Known rows, with every way that one mark hangs from another:
{dumos {bida {zumo metozus}} madov {medez tifat}}: 58.8 -6.6 2.8 14.3 41.7 39.4 -30.7 14.4 -15.9 5.5 -13.5 35.0 32.3 37.6 -36.3 -3.1 66.0 -6.4 -31.7 -23.4
{tude {medez dumos mamerof}}: -43.8 10.9 -22.8 -40.2 -32.5 -24.8 -5.6 20.3 14.1 -1.8 5.1 -3.4 5.9 -0.2 15.3 33.9 -1.3 28.5 25.2 -9.8
{dumos bida madov {medez lugos mamerof zomeku}}: -32.1 -35.4 -15.0 21.9 15.6 57.6 21.2 -59.7 -63.7 58.9 -32.0 -23.3 26.5 2.4 21.4 -46.9 36.0 22.4 18.2 -7.8
{medez tifat}: 21.7 -0.5 20.0 4.1 20.6 -42.5 -20.1 28.5 43.8 -51.8 7.7 -17.8 -12.0 -20.2 -42.2 48.1 -33.9 -10.4 -0.7 2.2
{tude {medez lugos}}: -28.3 35.2 -27.5 -37.1 2.4 -34.2 29.0 12.5 65.9 14.0 7.5 -11.6 10.4 -4.5 -12.1 1.2 -31.5 29.9 24.7 -31.3
{dumos bida madov medez}: 26.9 -11.7 -17.4 -4.2 -17.0 20.5 -0.5 9.7 -18.2 28.5 -12.2 17.7 54.7 37.7 -20.2 -2.0 24.1 10.6 6.2 -29.6
{zumo bida metozus}: 13.7 33.3 -2.0 -33.0 -5.8 -88.1 7.4 87.0 55.8 14.7 -28.2 -25.9 -16.5 6.2 -14.1 24.4 -59.3 35.4 -45.0 -8.0
{dumos madov {medez mamerof {tifat metozus}}}: 43.2 -14.0 46.8 -33.5 20.6 85.8 -31.2 -39.1 -27.8 2.9 3.6 -9.9 45.0 51.3 -68.0 19.6 34.4 -21.1 8.0 0.7
{tude madov {medez {dumos bida} mamerof tifat}}: -17.2 2.4 -31.8 5.1 -10.1 -28.7 -7.4 -22.8 -22.2 -25.3 -4.2 5.2 -0.3 -13.2 14.7 15.3 -7.0 -33.1 9.8 -14.6
{madov {dumos {bida {zumo metozus}} {medez mamerof}}}: 4.7 33.7 5.6 8.0 -25.9 22.1 -19.6 43.8 4.1 21.1 4.2 36.4 -1.7 11.3 31.9 -11.1 14.1 11.8 -35.0 -9.5
{dumos bida madov {medez lugos tifat zomeku}}: -26.4 -43.8 5.1 31.5 32.4 41.8 21.9 -53.1 -59.8 24.0 -34.2 4.4 24.8 6.8 -14.1 -49.7 32.4 13.5 20.0 -12.7
{tude {madov dumos} {medez lugos zomeku}}: -26.3 18.7 -23.6 -30.1 -48.6 -37.2 51.5 -15.7 35.4 -9.4 31.7 2.5 -56.1 -2.8 32.2 -33.4 -57.7 -25.3 -0.3 -7.0
{dumos {bida zumo} madov {medez tifat}}: 54.1 -14.9 9.1 32.2 36.0 44.7 -20.1 4.5 -28.8 -9.6 7.4 27.3 37.9 23.2 -24.9 -5.0 69.3 -17.9 -17.4 -25.0
{tude {madov {dumos {medez mamerof tifat}}}}: 27.6 17.8 3.3 2.7 -29.8 10.2 -0.5 6.2 23.7 -42.3 25.9 7.3 -28.0 15.0 -15.6 12.8 -35.2 -47.2 -31.1 -2.1
{madov {dumos {bida zumo}}}: 26.2 32.9 -0.5 3.8 -47.4 -31.1 0.0 59.5 30.6 -17.6 32.4 27.4 -30.7 -15.6 44.2 3.7 -19.0 0.5 -19.0 3.0
{madov {dumos {bida zumo} {medez mamerof zomeku}}}: -17.1 4.1 17.3 34.5 -33.8 16.1 -6.2 22.8 -26.9 12.4 23.9 22.3 -17.6 -8.3 61.3 -28.0 19.0 -4.2 -23.2 -0.2
{bida zumo}: 64.6 24.3 -11.6 0.6 17.8 -46.0 -19.1 65.5 79.2 -33.1 52.1 -19.1 -27.7 -15.8 7.5 50.5 6.4 -18.0 -34.5 7.0
{tifat metozus}: 49.3 20.3 22.5 -65.1 -19.7 -40.5 -17.4 20.7 52.7 11.4 27.0 -28.1 19.6 15.6 -31.5 52.3 -45.5 -18.9 16.5 26.6
{medez lugos mamerof tifat zomeku}: -49.9 -27.0 22.3 35.9 63.1 3.5 5.4 -54.8 -12.7 -14.6 -19.9 -68.6 -48.8 -65.1 11.3 -9.7 -17.5 3.5 15.5 26.3
{madov {dumos medez}}: -7.4 24.9 15.1 -24.1 -60.7 7.6 9.5 52.3 36.7 -12.1 21.8 34.3 -5.5 31.5 -11.2 6.6 -28.0 17.0 -15.0 -7.8
{madov {dumos bida}}: 3.5 25.2 -2.0 -9.8 -65.3 -39.9 5.8 49.3 25.0 -6.7 11.8 24.0 -20.5 -8.9 30.4 5.0 -49.6 13.5 0.5 -2.8
{dumos {bida zumo} madov}: 81.8 2.0 -25.6 -0.3 0.0 -15.7 -11.8 30.1 15.5 -7.7 24.6 -2.2 -2.5 -1.5 16.4 19.1 28.5 -13.7 -9.6 -5.2

Rows:
4.8 -43.9 -3.8 6.3 -21.2 4.2 6.7 -8.0 -47.4 32.5 -8.1 4.1 32.4 26.0 5.0 -19.0 23.4 -1.3 9.0 -14.6 -> {dumos bida madov {medez zomeku}}
3.2 1.1 -14.5 -21.5 22.1 83.9 15.3 -34.0 5.0 23.0 -14.5 -23.0 22.8 33.7 -35.0 -4.0 28.2 29.2 6.5 -12.6 -> {dumos madov {medez lugos mamerof}}
20.9 40.4 -22.3 -48.2 -69.7 -45.2 19.4 32.6 59.0 -29.9 46.7 21.0 -28.7 22.7 3.8 9.2 -59.8 -40.0 -11.5 -24.1 -> {tude {madov dumos} medez}
-9.0 -45.4 30.9 13.1 5.2 -42.0 -24.4 -11.7 -58.9 -17.4 5.0 4.4 -18.1 -31.6 34.6 7.6 23.6 -21.7 18.0 62.3 -> {medez {dumos {bida zumo}} {tifat metozus} zomeku}
-42.0 12.4 -52.9 23.6 23.6 11.1 14.0 -16.0 -9.5 15.9 -27.1 -18.9 -18.7 -48.4 61.5 -1.0 31.7 50.9 10.1 31.5 -> {medez {dumos {bida zumo}} lugos mamerof}
-16.1 21.5 5.1 0.5 -61.9 0.0 8.3 42.3 5.5 11.9 2.9 43.1 15.8 17.9 14.1 -12.7 -22.4 19.9 -3.6 -17.8 -> {madov {dumos bida medez}}
31.3 36.8 -7.8 -8.5 -40.3 -35.4 -8.6 68.7 42.2 -7.4 14.6 33.4 -37.0 -6.1 33.1 6.2 -23.6 9.0 -28.6 4.7 -> {madov {dumos {bida {zumo metozus}}}}
8.6 -39.8 13.8 -10.6 -7.0 43.3 -5.3 -19.0 -27.5 10.9 7.6 -27.8 7.1 30.8 -12.7 4.3 30.5 -8.6 -0.3 -0.5 -> {dumos madov {medez mamerof zomeku}}
-31.5 -34.6 45.7 37.5 24.8 17.2 -32.7 -40.4 -73.3 43.6 -16.3 -16.8 48.1 -13.3 7.8 -13.5 16.8 -23.6 15.4 5.5 -> {dumos bida {medez mamerof {tifat metozus} zomeku}}
28.3 18.1 -15.0 -15.1 0.5 -53.8 -3.0 7.4 48.3 -44.7 30.8 -4.1 -7.2 2.7 -30.6 27.3 -40.5 -58.2 -7.3 -30.9 -> {tude madov {medez tifat}}
-52.9 -58.3 -13.7 17.8 10.8 -2.6 33.2 -56.7 -65.3 -18.2 -48.4 -1.4 -38.5 -30.1 18.2 -30.4 14.9 37.2 40.7 38.9 -> {medez {dumos bida madov} lugos tifat zomeku}
-6.8 25.8 -25.1 -2.6 36.8 -1.9 10.5 -45.4 30.9 -20.4 7.9 -31.3 -14.0 -19.4 -15.2 -0.3 -28.8 -34.0 3.3 -24.3 -> {tude madov {medez lugos mamerof tifat}}
41.0 -27.7 -9.9 8.4 11.5 8.6 -14.3 15.5 -24.7 34.8 -2.2 17.0 11.6 32.2 10.3 -17.4 58.9 -6.4 -28.7 -6.7 -> {dumos {bida {zumo metozus}} madov {medez zomeku}}
2.6 1.4 47.9 -5.6 29.4 41.7 -36.9 -15.4 -7.6 8.0 2.1 -15.9 47.4 19.1 -50.3 26.4 10.8 -16.9 1.0 2.4 -> {dumos {medez mamerof {tifat metozus}}}
0.6 -3.3 -31.2 -0.3 8.1 44.5 26.2 -20.9 -13.1 44.2 -29.5 10.5 48.9 28.6 -19.1 -28.9 23.2 35.4 15.3 -26.9 -> {dumos bida madov {medez lugos}}
-31.6 24.3 -2.1 -18.9 30.3 -19.2 16.1 -2.4 46.6 -12.1 -0.9 -6.0 8.4 -12.6 -32.8 0.7 -22.3 21.3 23.4 -31.6 -> {tude {medez lugos tifat}}
-74.9 -29.4 10.1 70.2 52.8 26.6 3.8 -54.0 -60.8 40.8 -39.5 -23.8 25.7 -38.7 19.0 -43.2 19.8 15.8 14.7 -8.1 -> {dumos bida {medez lugos mamerof tifat zomeku}}
24.2 -8.3 18.4 -31.9 -5.0 -58.6 -6.1 -24.3 12.8 -20.8 38.5 -17.0 -10.5 3.9 -16.4 10.8 -41.4 -82.5 8.3 3.0 -> {tude madov {medez {tifat metozus} zomeku}}
-61.8 -26.4 24.7 40.3 54.8 37.6 3.7 -44.0 -22.8 10.0 -18.7 -34.2 2.8 -20.6 -11.9 -20.7 10.2 11.0 2.7 3.6 -> {dumos {medez lugos mamerof tifat zomeku}}
-14.4 35.2 -5.0 17.9 -23.3 26.4 21.2 29.6 15.1 14.3 11.3 39.1 -0.5 5.7 30.0 -34.5 9.5 27.1 -18.7 -8.8 -> {madov {dumos {bida zumo} {medez lugos}}}
-66.2 -37.6 29.7 -6.3 30.4 22.1 2.3 -82.0 -54.8 -2.1 -30.1 -41.3 -36.4 -37.0 15.4 -5.6 2.4 18.5 42.0 74.8 -> {medez dumos lugos mamerof {tifat metozus} zomeku}
26.5 -26.0 17.3 -39.4 -18.4 5.0 -16.5 -22.0 -46.1 -21.2 -20.5 21.8 19.1 17.6 -26.6 24.9 11.7 1.2 39.3 36.9 -> {medez {dumos bida madov} {tifat metozus}}
-13.3 10.7 -5.2 61.4 69.5 26.3 -3.1 -2.6 -2.8 14.8 -12.8 14.4 34.7 -16.8 -4.2 -27.5 45.0 14.1 -17.8 -20.9 -> {dumos {bida zumo} {medez lugos tifat}}
-18.0 -13.1 20.9 -0.9 2.9 6.5 -37.3 -32.2 -57.7 -2.3 -28.0 -8.7 18.4 -23.0 7.0 31.1 4.9 4.5 35.1 43.2 -> {medez {dumos bida} mamerof {tifat metozus}}
8.0 24.6 20.0 14.8 -15.2 12.0 -17.6 47.7 7.1 -7.3 3.3 55.8 -2.7 16.2 1.7 -13.4 10.1 6.3 -34.8 -11.4 -> {madov {dumos {bida {zumo metozus}} {medez tifat}}}
-38.7 -26.6 16.4 24.4 46.9 -34.9 21.3 -27.8 14.7 -24.7 -12.9 -42.0 -45.1 -49.4 -9.7 -8.0 -32.6 6.8 17.0 25.1 -> {medez lugos tifat zomeku}
67.0 39.5 -34.5 -7.7 -39.3 -51.6 -2.6 46.1 58.8 -23.2 25.0 18.4 -53.9 1.9 22.8 15.0 -44.7 -44.3 -47.2 7.8 -> {tude {madov {dumos {bida {zumo metozus}}}}}
-12.0 -2.6 -47.3 -47.4 -16.6 7.5 43.4 -8.2 24.2 -18.5 -23.1 -3.5 -29.1 12.0 -13.1 12.9 0.5 62.4 26.8 30.9 -> {medez {dumos madov} lugos}
